Known rows, with every way that one mark hangs from another
Q644(Q792): -.02 -.05 -.04 -.08 .30 .02 .02 -.05 -.04 .06 -.07 .24 .18 .11 -.10 .08 .15 -.12 .03 .07 -.05
Q942(Q863): .10 -.09 .00 -.13 .04 -.17 .00 .08 .01 -.13 .03 -.08 -.07 -.03 .10 .11 .04 -.05 -.11 .08 .07
Q667(Q942(Q863)): .19 -.11 -.05 -.26 .20 -.17 -.03 .28 -.08 .00 .09 .04 -.02 -.19 .08 -.06 -.13 -.02 -.04 .09 -.03
Q863(Q644(Q942) Q792): -.02 .03 -.11 -.16 -.07 .07 .08 .23 -.24 .07 -.01 .02 .37 .30 .13 -.30 .34 -.20 -.12 .06 .01
Q667(Q644(Q942)): -.19 .01 -.24 -.37 .27 .03 -.06 .11 -.17 -.10 -.11 -.09 .03 -.36 .08 -.17 .09 -.07 .02 .10 .02
Q667(Q644 Q942): -.02 .02 -.10 -.26 .39 -.11 -.05 .23 -.08 .07 .03 .17 .06 -.49 -.03 -.30 -.18 .06 .16 .04 -.11
Q313(Q792 Q863(Q667)): .36 -.03 .28 .02 .30 -.08 .27 .11 .19 -.25 -.01 -.22 .08 -.22 .26 -.17 .11 .51 -.26 -.16 -.24
Q667(Q644(Q792) Q942): -.04 -.03 -.12 -.34 .69 -.09 -.05 .19 -.13 .13 -.05 .41 .24 -.38 -.13 -.22 -.05 -.08 .17 .12 -.19
Q863(Q644): .01 .05 .17 -.02 -.17 -.16 -.02 .02 -.08 .05 .06 .02 .19 .15 .09 .00 .03 -.06 .03 .01 .03
Q644(Q313(Q863) Q792): .36 -.06 -.07 .04 .51 .16 .03 .00 .07 .11 -.01 -.06 .22 .14 -.17 -.12 .22 .29 -.10 .01 -.19
Q942(Q863(Q644)): .11 -.04 .16 -.15 -.12 -.31 -.01 .09 -.07 -.06 .08 -.07 .12 .13 .21 .12 .06 -.11 -.07 .08 .10
Q644(Q313(Q792)): .25 .00 -.03 -.07 .36 .22 .33 .04 .11 .05 -.01 -.18 .03 .09 .26 -.13 -.07 .25 -.35 -.09 -.16
Q667(Q644(Q313 Q792) Q942(Q863)): .25 -.10 -.19 -.44 .83 -.09 .07 .30 -.14 .10 .04 .08 .16 -.29 .09 -.10 -.08 .10 -.10 .17 -.13
Q644(Q313(Q863) Q667 Q792): .40 -.03 .06 -.10 .47 .24 .29 -.05 .01 .19 .23 -.09 .21 .22 -.16 -.36 .26 .41 -.42 .13 -.22
Q313(Q863): .19 -.02 .02 .07 .14 -.01 -.10 .02 .13 -.07 .01 -.06 .04 -.11 -.17 -.22 .15 .22 .04 -.03 -.12
Q644(Q313): .19 .02 -.05 .05 .08 .17 .12 .04 .01 .11 .06 -.23 .01 .14 .10 .02 -.08 .22 -.17 -.03 .00
Q863(Q667(Q644(Q313) Q942) Q792): .33 .08 .04 -.09 .42 -.01 .34 .50 -.12 .04 .13 -.12 .21 -.26 .29 -.36 -.14 .49 -.23 -.04 -.15
Q667(Q644(Q313) Q942(Q863)): .27 -.04 -.15 -.35 .52 -.12 .06 .35 -.08 .03 .10 -.15 -.01 -.39 .19 -.18 -.24 .21 -.13 .11 -.05
Q313(Q863(Q644)): .20 .03 .20 .07 -.04 -.17 -.12 .03 .04 .00 .09 -.04 .25 .05 -.08 -.21 .19 .17 .09 -.03 -.08
Q313(Q792 Q863): .25 -.04 .04 -.02 .42 .05 .10 .03 .24 -.11 -.05 -.02 .08 -.16 -.02 -.36 .16 .24 -.11 -.11 -.29
Q313(Q863(Q644(Q792))): .19 -.03 .16 -.02 .25 -.14 -.11 -.01 .00 .07 .01 .19 .41 .16 -.18 -.12 .32 .03 .11 .04 -.14
Q667(Q644(Q313(Q792)) Q942): .24 .01 -.13 -.31 .75 .11 .26 .27 .03 .09 .01 -.04 .10 -.41 .22 -.43 -.25 .30 -.18 -.05 -.28

Rows
.27 .07 .09 -.05 -.11 .09 .33 .34 -.30 .03 .09 -.40 .36 .37 .54 -.09 .21 .30 -.42 .00 .04
Q863(Q644(Q313 Q942) Q667 Q792)
-.03 .05 -.06 -.22 .20 -.02 .24 .34 -.23 -.21 -.06 -.16 .17 -.25 .32 -.26 .22 .18 -.19 .03 -.01
Q863(Q667(Q644(Q942)) Q792)
.25 .06 .16 .11 .01 -.08 .00 .19 .06 .03 .09 .08 .38 .22 -.16 -.45 .36 .12 .00 -.05 -.14
Q313(Q863(Q644 Q792))
.27 -.06 .10 -.25 .54 -.22 .28 .20 -.11 -.18 .00 -.22 .10 -.18 .40 .26 .02 .34 -.30 .12 .00
Q942(Q863(Q667(Q644(Q313 Q792))))
.10 -.09 -.14 -.43 .11 .12 .36 .26 -.21 -.05 .20 -.13 .09 .20 .13 -.43 .37 -.08 -.57 .24 -.02
Q644(Q667 Q942(Q863(Q792)))
.14 -.01 -.19 -.31 .76 .07 .08 .22 -.13 .23 .00 .18 .23 -.26 -.04 -.20 -.12 .12 .01 .10 -.19
Q667(Q644(Q313 Q792) Q942)
.45 .00 -.05 .03 .21 .23 .25 .33 -.10 -.12 .04 -.46 .22 .11 .26 -.32 .32 .56 -.40 -.06 -.13
Q644(Q313(Q863(Q667 Q792)) Q942)
.08 -.08 -.32 -.24 .41 .33 .09 .05 -.25 .14 -.10 -.10 .21 .23 .10 .05 .20 -.03 -.22 .13 -.03
Q644(Q313 Q792 Q942)
.09 -.09 .11 -.23 .15 -.30 .00 .05 -.13 .02 .01 .17 .30 .22 .11 .20 .22 -.23 -.04 .16 .04
Q942(Q863(Q644(Q792)))
.24 -.10 .06 -.40 .20 -.12 .23 .24 -.13 .10 .33 .01 -.02 -.12 .10 -.30 -.08 .04 -.38 .21 -.08
Q644(Q667(Q942(Q863)))
.46 .03 .30 .03 -.10 -.21 .39 .35 -.12 -.07 .19 -.37 .25 .37 .54 .06 .12 .35 -.45 .00 .06
Q942(Q863(Q644(Q313) Q667 Q792))
-.06 -.08 -.13 -.45 .30 .23 .24 -.03 -.29 .15 .09 .07 .20 .15 .00 -.20 .31 -.14 -.38 .26 -.05
Q644(Q667 Q792 Q942)
.35 .01 .25 .19 .08 -.06 .18 .25 .08 -.17 .07 -.13 .19 .01 .05 -.30 .27 .45 -.14 -.11 -.16
Q313(Q863(Q667 Q792))
-.09 -.05 -.11 -.34 .16 .02 -.04 .03 -.31 .11 -.10 .15 .41 .23 .10 .04 .30 -.30 -.02 .16 .03
Q863(Q644(Q792 Q942))
-.08 .03 -.01 -.29 .15 -.10 .10 .19 -.23 -.22 -.09 -.26 .03 -.42 .38 .00 .05 .21 -.12 .05 .05
Q863(Q667(Q644(Q942)))
.42 -.08 .01 -.35 .28 .04 .33 .26 -.13 .19 .37 -.23 -.03 .02 .20 -.28 -.17 .28 -.56 .19 -.08
Q644(Q313 Q667(Q942(Q863)))
.33 .02 .11 -.09 .31 -.18 .38 .37 -.04 -.23 .09 -.35 .06 -.11 .42 -.08 .06 .45 -.39 .01 -.01
Q942(Q863(Q667(Q644(Q313)) Q792))
.37 -.03 .33 -.10 .29 -.28 .01 .26 -.14 .06 .09 .15 .48 -.08 .09 -.11 .11 .29 .02 .00 -.19
Q313(Q863(Q644(Q792) Q667(Q942)))
.29 -.05 -.02 -.30 .52 .25 .37 .13 -.19 .39 .27 .11 .23 .15 -.02 -.31 -.06 .18 -.42 .18 -.19
Q644(Q313 Q667(Q942) Q792)
.29 -.05 -.24 -.09 .26 .29 -.04 .11 -.07 .00 -.02 -.41 .08 .00 .03 -.24 .17 .34 -.21 .01 -.08
Q644(Q313(Q863) Q942)
.38 -.02 .04 -.31 .52 .27 .57 .21 -.02 .28 .28 -.12 .09 -.01 .23 -.54 -.18 .34 -.61 .04 -.30
Q644(Q313(Q792) Q667(Q942))
.01 -.03 .13 -.26 .04 -.12 .12 .11 -.36 -.05 -.05 -.05 .40 .16 .38 .23 .25 -.03 -.15 .11 .05
Q863(Q644(Q792 Q942) Q667)
.09 .04 .12 -.11 -.19 -.07 .24 .31 -.30 -.06 .04 -.16 .36 .23 .42 -.10 .29 .07 -.25 .01 .05
Q863(Q644(Q942) Q667 Q792)
.37 .06 .35 -.03 .09 -.07 .47 .13 -.01 -.02 .08 -.36 .22 .18 .65 .06 -.08 .44 -.45 -.13 -.09
Q863(Q644(Q313(Q792)) Q667)
.19 .05 .23 .00 .25 -.26 .03 .15 .08 -.28 .01 -.21 .04 -.51 .12 -.15 .07 .54 .01 -.07 -.11
Q313(Q863(Q667(Q644)))
.45 -.03 .01 .01 .50 .19 .22 .06 .22 -.02 .01 -.25 .08 -.01 .08 -.35 .08 .46 -.30 -.13 -.28
Q644(Q313(Q792 Q863))
